Each row was made from one small tree. The marks that hang from a mark follow it in brackets, in alphabetical order. Every link used is in the known rows. Write each row's tree.
In the rows, zero is written as 128.
Known rows
T[B[V[H X]] Q]: [108 130 134 117 130 122 130 118  98 134 164 100 140 149 132  84]
E[V]: [112 116 135 153 136 155  97 116 115  90 119 109 150 109 131  99]
Q[T[B[V[H X]]]]: [150 132 139 114 108 108 140 139 102 114 140 116 129 126 137  95]
B[Q T V[H]]: [ 87 113  82 114 134 137 162 148 150 109 153 138  91 127 128 174]
Q[T[B[V[E H X]]]]: [167 152 141 115 122 126 101 149 134 113 115 110 113 137 138 119]
Q[B[V[X]]]: [155 109 140 100  96  79 110 137  93 112 147 106 158 109 108 113]
Q[B[V] T]: [167  97 153 126  84 100 191  93  98 143 125 162 164  91 120 102]
B[T[Q] V]: [119 116 111 134 140 143 186 125 134 164 117 159 151 110 137 127]
T[Q[B]]: [109 105 169 166 117 130 177  52  89 192 132 180 141 133 117  70]
T[B[Q]]: [ 75 112 138 154 149  97 179  68  99 171 127 173 110 139 129 106]
H[V[E X]]: [154 158 131 159 144 131  10 174 176 102 100  90 141 137 147 166]
E[V[H X]]: [119 140 131 138 131 168  37 158 125  57 142  62 114 149 132 101]
X[V[E H]]: [116 156 112 144 152 161   4 130 141  80 142  86  84 128 117 155]
T[B[V] Q]: [103 106 137 133 133 110 190  76  89 165 141 146 176 109 130  81]
V[H]: [ 81 141 126 143 127 153  92 137  99  91 148 127 108 111 101 123]
Q[T]: [135 144 155 163 129 144 152 118 115 155  89 171 136 114 123 114]

Write each row's tree
[171 120 149 111  80 114 131 135 108 112 150 117 129 129 122 106] : Q[B[V[H X]] T]
[127 113 133 124 103 118 179 107  93 115 147 144 136  95 127  93] : Q[T[B[V[H]]]]
[144 150  99 107 160 122 102 180 191 140  91 120  97 160 143 198] : B[Q T V[E X]]
[105 131  84 115 146 156 124 158 182 109 129 133  73 139 129 198] : B[Q T V[E H]]
[104 109  91 118 142 115 180 137 149 140 122 156 120 119 134 173] : B[Q T V]
[141 134 118 122 144 133 147 158 143 163 111 130 145 139 144 131] : B[T[Q] V[X]]
[165 132 156 120 123 122 103 115 136 161 122 113 151 155 125 115] : T[Q[B[V[E X]]]]
[111 143 110 115 152 128 102 140 162 121 115 117 131 137 115 189] : B[Q V[E]]
[145 132 136 125 117 137 139 117 126 113 124 137 118 106 130 117] : Q[T[B[V[E H]]]]
[130 141 125 107 153  87 105 130 146 142 116 108 120 160 135 151] : T[B[Q V[E X]]]
[128 131 127 131 133 123 182 121 143 154 110 150 149 138 133 155] : B[Q[T] V]
[188 138 151 112  93 130  92 145 139 111 128 110 112 141 124 128] : Q[B[V[E H X]] T]
[101 118 101 130 131 166 167 134 134 131 148 143 122 119 130 129] : B[T[Q] V[H]]
